Each row comes from the steps of one path. Every step used is in the known rows, and no mark comes twice. Write the path behind each row, first mark first.
Known rows:
F -> Y: [-0.67,0.53,0.66,-0.19,-0.71,-0.17,-0.79,0.29,0.46,0.02,0.56,-2.97,-0.02,1.37,-1.01,0.39,0.00,-3.62,-2.03,-2.56,-2.82,-1.60,0.13,0.34,0.05,1.51,1.50]
F -> Y -> M -> G: [-1.61,0.30,0.23,-1.10,0.25,-0.70,-0.73,-0.87,1.73,0.12,1.18,-0.88,-0.77,0.97,-1.16,1.93,-0.12,-1.96,-0.88,-0.97,-1.66,0.61,0.68,-1.51,-1.09,2.38,-0.15]
W -> F: [2.30,1.47,-0.64,-0.22,0.81,-0.76,-0.30,0.31,1.52,-0.69,1.44,-2.05,-0.06,-0.45,0.13,-1.04,-0.76,-0.49,-1.88,-1.79,-0.68,-0.88,-0.16,0.76,-0.64,0.71,1.34]
W -> M -> G -> B -> Y -> L: [-3.04,-0.61,0.27,0.33,-2.05,0.81,-0.44,-1.18,-0.27,0.24,-1.83,-3.72,-0.14,0.64,-0.01,1.87,-1.80,-1.72,-0.52,-1.20,-0.17,0.10,0.52,0.14,-0.51,0.16,2.73]
M -> G -> W -> F -> Y: [0.11,0.72,0.58,-0.64,-0.67,1.27,-1.42,-0.05,-0.15,0.00,1.54,-4.28,-0.52,1.81,-1.08,0.23,-0.68,-1.22,-3.12,-1.86,-1.77,-1.34,-0.06,-0.18,-0.83,1.70,-0.62]
Y -> M -> G -> W -> F: [1.29,0.04,0.26,-0.51,1.54,0.72,-0.89,-0.47,1.10,-0.67,0.52,-2.52,-0.07,0.65,-0.35,0.06,-1.52,1.46,-1.55,-0.81,-0.50,0.22,-0.20,-0.18,-1.39,0.75,-1.11]
W -> Y: [-1.04,1.89,0.37,-0.97,3.09,-2.15,-0.03,1.91,0.88,0.83,1.54,-2.20,1.29,0.33,-0.72,0.26,-0.47,-1.93,-2.76,-1.62,-3.68,3.06,0.10,0.14,0.01,1.51,0.31]
W -> F -> Y -> G -> L: [3.22,1.55,-0.02,0.71,-0.24,-1.98,0.31,-0.85,0.03,-0.84,2.24,-2.29,-2.59,0.87,0.42,-0.50,0.99,0.18,-1.83,-1.66,0.22,-4.15,1.25,-0.68,-0.62,-0.62,0.02]
M -> G: [-1.08,-1.13,1.03,-1.19,2.18,-2.07,-0.77,0.33,2.60,-0.79,0.07,-1.62,0.22,-0.27,-1.02,1.25,-0.06,-0.02,-0.92,-0.88,-2.77,0.82,-0.17,-0.92,-0.97,3.00,-0.27]
B -> G -> Y: [0.09,-2.24,2.47,-0.79,1.18,0.34,1.04,-0.34,3.51,-0.40,-3.40,-4.28,2.09,2.06,-0.44,1.38,-2.03,1.90,-1.39,-0.57,-1.00,0.77,-1.20,-0.10,0.55,1.07,-0.85]
G -> Y -> L: [-0.17,-1.81,2.00,-0.88,-2.01,0.17,-0.24,0.00,0.43,-0.01,-0.80,-3.85,1.72,0.76,-0.56,1.22,-2.00,-0.59,-1.40,-1.17,-0.81,-0.47,-0.52,1.39,0.50,1.35,2.02]
B -> G -> Y -> L: [-0.78,-2.04,2.53,-1.55,-3.02,0.30,0.38,-0.60,0.88,0.30,-1.89,-3.78,1.56,1.11,-0.58,1.78,-2.05,0.07,-1.62,-0.50,-0.37,0.00,-0.40,0.64,0.53,1.38,1.35]
L -> Y -> G -> W: [-0.64,-3.03,2.10,-1.53,2.03,-0.71,-0.05,-0.96,0.61,-0.89,-3.71,-1.35,0.78,0.03,-0.61,0.33,-1.04,0.77,-0.08,-1.35,-2.16,-1.60,0.03,0.18,-0.62,0.16,-2.07]
Y -> M: [0.12,0.55,-0.27,0.35,0.92,-0.73,0.28,-1.07,1.87,-0.17,-0.52,0.79,0.19,0.52,-0.06,0.71,-0.79,-2.90,0.85,-1.64,-0.84,0.18,0.72,0.21,-0.32,-0.35,2.12]
L -> G -> B: [-0.22,-0.15,-0.90,2.20,1.40,0.46,-0.38,-0.73,0.48,-2.50,-4.28,-0.61,1.03,-0.60,-0.14,0.02,-1.14,1.68,-2.81,-2.04,-1.41,1.77,1.25,1.24,0.10,0.40,-1.32]
F -> Y -> G: [-0.16,0.59,0.12,-1.49,-1.48,-1.85,-0.03,-1.94,0.48,-0.48,-0.46,-2.59,-1.30,-0.30,-1.02,-0.14,2.00,-3.29,-0.52,-2.07,-0.86,-2.64,1.17,-0.98,0.07,1.25,0.81]
L -> Y: [-1.05,-1.35,0.99,-1.94,1.99,-1.82,0.52,1.39,1.60,0.04,-0.97,1.93,1.01,-0.71,0.06,0.51,-2.30,-1.40,-1.46,-2.22,-3.37,-1.56,-0.26,1.37,-0.54,1.28,-0.39]
W -> F -> Y -> M: [0.57,2.46,-1.04,0.11,-1.33,0.74,-0.25,-1.21,0.55,0.49,1.78,-0.60,-1.00,1.49,-0.30,0.44,-0.63,-3.86,-1.04,-1.99,-0.05,-0.84,1.01,-0.06,-0.53,-0.03,1.73]
B -> Y -> G: [-1.41,-0.53,0.13,-1.25,0.30,-2.07,0.26,-2.28,1.78,-0.76,-2.87,-3.72,-0.96,-0.39,0.01,0.06,1.01,-2.30,0.92,-1.82,-0.01,-2.06,0.51,-1.51,0.16,0.28,2.17]
Y -> L: [-0.64,-0.90,1.34,-0.94,-2.49,-1.14,-0.45,-0.04,-0.17,-0.01,-0.16,-1.83,0.73,-0.38,-0.48,0.82,-0.90,-2.35,-0.89,-1.48,-1.50,-0.88,0.25,1.21,0.11,1.30,3.15]
W -> F -> Y: [0.74,1.98,-0.33,-0.41,-1.34,0.47,-0.88,0.19,0.08,0.13,2.25,-3.45,-0.71,1.21,-0.68,-0.35,-0.27,-2.94,-3.06,-2.47,-1.46,-1.94,0.17,0.35,-0.35,1.42,1.14]
Y -> M -> G -> B: [-0.53,0.98,-1.11,2.37,1.94,1.08,-0.24,-1.25,1.60,-1.39,-2.54,-1.39,-0.01,0.45,-0.20,0.99,-0.96,1.63,-0.14,-1.15,-1.04,1.45,1.14,-0.07,-1.59,0.10,-1.02]

Which path is each row?
[0.49,0.41,-0.08,-0.11,1.22,-1.11,1.01,-0.16,1.33,0.29,0.46,3.18,-0.54,0.75,0.75,1.03,-2.19,-1.41,-0.33,-1.67,-0.95,-1.55,0.94,0.54,-0.89,-0.92,0.21]
G -> L -> Y -> M
[0.15,0.26,0.32,-0.59,0.64,-1.02,1.45,-0.61,1.60,0.51,-0.29,3.24,-0.70,1.01,0.73,1.45,-2.22,-1.08,-0.49,-1.18,-0.59,-1.28,1.01,0.01,-0.87,-0.90,-0.34]
B -> G -> L -> Y -> M
[-0.06,-2.23,1.84,-0.66,2.77,-0.14,-0.26,0.47,3.24,-0.78,-1.15,-4.53,1.91,1.51,-0.95,1.42,-1.72,2.12,-1.47,-0.83,-1.75,1.03,-1.31,-0.21,-0.16,2.49,-1.26]
M -> G -> Y
[0.19,-1.11,1.19,-1.27,2.54,-2.39,0.55,1.65,1.41,-0.15,0.94,1.86,-0.39,0.10,0.44,1.10,-2.28,1.27,-2.34,-1.48,-2.76,-2.33,0.11,0.38,-1.32,1.14,-1.99]
M -> G -> L -> Y
[0.60,-0.29,0.38,0.51,1.38,0.52,0.46,-0.94,2.45,-0.16,-1.15,-1.31,1.19,1.73,-0.15,1.08,-1.85,-1.11,0.28,-1.34,-0.21,0.69,-0.09,0.35,0.06,-0.26,0.99]
G -> Y -> M
[-1.23,-0.09,1.31,-1.07,-4.31,-0.08,-0.89,-0.19,-1.26,0.56,0.96,-2.94,0.04,0.65,-0.97,1.11,-0.59,-3.78,-2.07,-1.90,-1.69,-1.73,0.49,0.93,0.20,1.70,2.94]
F -> Y -> L
[-1.33,-4.01,2.55,-0.93,0.12,0.07,-1.21,-0.35,-0.70,-1.51,-3.71,-1.48,1.81,0.22,-1.04,0.98,-1.88,1.03,-2.91,-1.18,-2.16,1.09,0.15,0.94,0.63,1.38,-1.26]
Y -> L -> G -> W
[-2.47,-0.56,0.54,0.62,-2.27,0.91,-0.59,-0.94,-0.27,-0.12,-2.72,-4.38,0.43,0.74,0.30,1.12,-1.92,-1.48,-0.66,-1.69,-0.35,-0.77,0.23,0.70,-0.09,-0.08,3.55]
G -> B -> Y -> L
[-1.00,-1.94,1.79,-1.36,-1.75,-0.03,-0.18,-0.23,0.52,0.33,0.22,-3.18,1.06,0.71,-0.95,2.14,-1.85,-0.46,-1.37,-0.53,-0.65,0.62,-0.24,0.59,-0.04,1.89,0.92]
W -> M -> G -> Y -> L
[-2.94,-0.69,0.60,0.17,-2.23,0.79,-0.75,-0.98,-0.10,-0.08,-2.42,-4.55,0.19,0.73,0.05,1.54,-1.80,-0.92,-0.83,-1.35,-0.45,-0.40,0.26,0.12,-0.38,0.65,2.83]
M -> G -> B -> Y -> L
[-0.41,-2.07,0.97,0.73,3.00,-0.22,0.36,-0.24,0.90,-0.08,-1.08,0.03,0.58,0.67,-0.72,1.16,-1.26,-1.99,0.52,-1.20,-2.18,1.16,0.17,0.91,-0.54,-1.03,-0.14]
G -> W -> M
[-2.54,-1.24,1.28,-0.89,-2.51,-0.33,-0.63,-0.51,0.08,0.31,-1.47,-4.00,0.45,0.56,0.08,1.25,-1.63,-2.80,-0.70,-1.63,-0.76,-1.15,-0.16,0.39,0.29,0.75,4.28]
B -> Y -> L
[-0.01,-2.74,2.01,-0.54,1.92,-0.62,-0.42,-1.47,0.79,-1.33,-3.75,-3.02,0.72,0.35,-0.79,0.08,-0.16,0.68,0.48,-1.21,-1.79,-1.03,0.03,-0.16,-0.36,0.02,-0.97]
Y -> G -> W
[0.91,-0.21,0.34,-1.11,1.46,0.65,-0.61,-0.17,1.00,-0.38,0.48,-1.36,-0.04,0.49,-0.21,0.22,-2.16,1.51,-1.96,-0.90,-0.75,-0.20,-0.19,0.00,-1.60,0.84,-1.87]
L -> Y -> M -> G -> W -> F
[1.52,-0.81,0.41,-0.60,1.13,0.31,-0.95,-0.12,0.29,-1.43,-0.72,-1.96,0.63,-0.12,-0.31,-0.66,-1.61,1.53,-3.47,-1.41,-0.74,0.38,-0.06,0.69,-0.21,0.93,-1.28]
L -> G -> W -> F
[-2.88,-0.79,-0.52,1.67,1.54,0.98,-0.52,-1.06,1.33,-1.50,-5.25,-4.03,0.61,0.93,0.58,0.58,-1.92,0.06,-1.73,-2.27,-0.77,0.72,0.23,-0.11,0.28,-0.23,1.29]
L -> G -> B -> Y
[0.09,-0.89,0.23,-0.17,0.87,0.23,0.27,-1.19,1.97,-0.68,-1.72,-0.11,1.25,1.14,-0.36,1.23,-1.91,-0.74,-1.44,-1.33,0.10,1.68,0.42,0.27,0.70,0.52,-0.04]
L -> G -> Y -> M
[1.80,0.25,0.58,1.21,2.21,-2.03,0.08,0.06,1.65,-0.77,2.04,-0.35,-1.56,1.35,0.36,1.19,-0.50,1.50,-1.02,-0.74,-0.92,-1.28,0.74,-0.97,-1.29,0.07,-0.38]
Y -> M -> G -> L
[-0.41,1.62,-0.09,-2.11,1.19,-3.23,0.52,-0.84,0.76,0.09,0.24,-2.03,-0.41,-1.03,-0.80,-0.17,1.66,-2.11,-1.02,-1.41,-1.54,0.65,1.14,-1.12,0.03,1.25,-0.01]
W -> Y -> G
[-2.01,0.55,-1.18,1.49,0.76,1.10,0.00,-2.08,1.44,-0.65,-3.44,-1.07,-0.07,1.30,0.56,1.11,-1.82,-1.77,-0.12,-1.87,0.43,0.96,1.03,-0.35,-0.08,-1.17,1.77]
L -> G -> B -> Y -> M
[-1.21,-0.26,0.27,-0.94,1.54,-1.42,-0.45,-0.73,2.52,-0.30,0.44,-0.12,-0.30,0.22,-0.86,1.76,-0.31,-0.92,-0.15,-0.66,-1.52,1.21,0.47,-1.34,-1.14,2.09,-0.01]
Y -> M -> G
[0.64,1.00,-1.13,2.11,1.07,0.04,0.32,-2.01,0.94,-1.96,-3.95,-2.33,-0.17,-0.66,0.02,-0.53,0.44,0.98,0.36,-1.84,-0.43,-0.59,1.41,0.42,-0.80,-0.80,-0.30]
Y -> G -> B
[-2.26,-4.18,2.52,-0.89,0.17,0.50,-1.29,-0.63,-0.60,-1.31,-4.31,-2.52,1.69,0.71,-0.80,1.19,-2.22,0.74,-2.83,-1.26,-1.80,0.96,-0.08,0.50,0.71,1.11,-0.70]
B -> Y -> L -> G -> W
[0.01,0.72,-1.05,1.09,1.13,-0.06,0.65,-1.55,0.76,-1.53,-3.91,-0.71,-0.15,-0.93,0.21,-0.26,-0.49,1.07,-0.14,-1.98,-0.83,-1.17,1.42,0.73,-1.03,-0.61,-1.39]
L -> Y -> G -> B
[-0.86,-0.02,1.24,-1.58,-4.24,0.86,-1.35,-0.36,-1.61,0.55,1.73,-3.84,-0.39,0.93,-1.09,1.12,-1.05,-1.95,-2.87,-1.27,-0.95,-1.46,0.36,0.39,-0.51,2.04,1.28]
M -> G -> W -> F -> Y -> L
[0.23,-1.13,1.62,-1.28,1.43,-2.02,1.47,1.08,1.60,0.15,-0.71,2.11,-0.26,0.46,0.81,1.05,-2.46,1.02,-2.30,-1.30,-2.22,-2.59,0.18,0.45,-0.86,0.12,-1.72]
B -> G -> L -> Y
[1.73,-0.18,0.28,-1.37,0.95,-0.06,-0.19,-0.68,0.49,-0.74,-0.48,-2.04,-0.18,-0.30,-0.07,-0.82,-1.20,1.04,-1.59,-1.37,-0.36,-1.68,0.02,0.37,-1.03,0.24,-1.37]
L -> Y -> G -> W -> F
[1.19,-0.92,0.64,-0.98,-0.31,0.51,-1.06,-0.29,-0.44,-1.16,-0.45,-2.13,0.55,-0.21,-0.36,-0.35,-1.75,1.28,-3.65,-1.25,-0.37,0.18,0.09,0.87,-0.17,1.06,-0.82]
Y -> L -> G -> W -> F
[-1.10,-0.75,0.47,-2.10,-3.83,-0.82,-1.08,-0.48,-1.57,-0.85,0.02,-0.35,0.12,-0.86,-1.05,0.74,-0.70,-2.03,-5.54,-1.83,-0.73,0.50,1.26,0.61,1.26,3.01,0.31]
W -> F -> Y -> L -> G
[-0.39,-0.70,0.35,-2.77,0.38,-3.00,0.90,-1.18,1.28,-0.47,-1.62,0.82,-0.58,-1.79,-0.24,-0.01,0.38,-1.72,-0.14,-1.85,-1.29,-2.59,0.89,-0.25,-0.35,1.04,-0.52]
L -> Y -> G
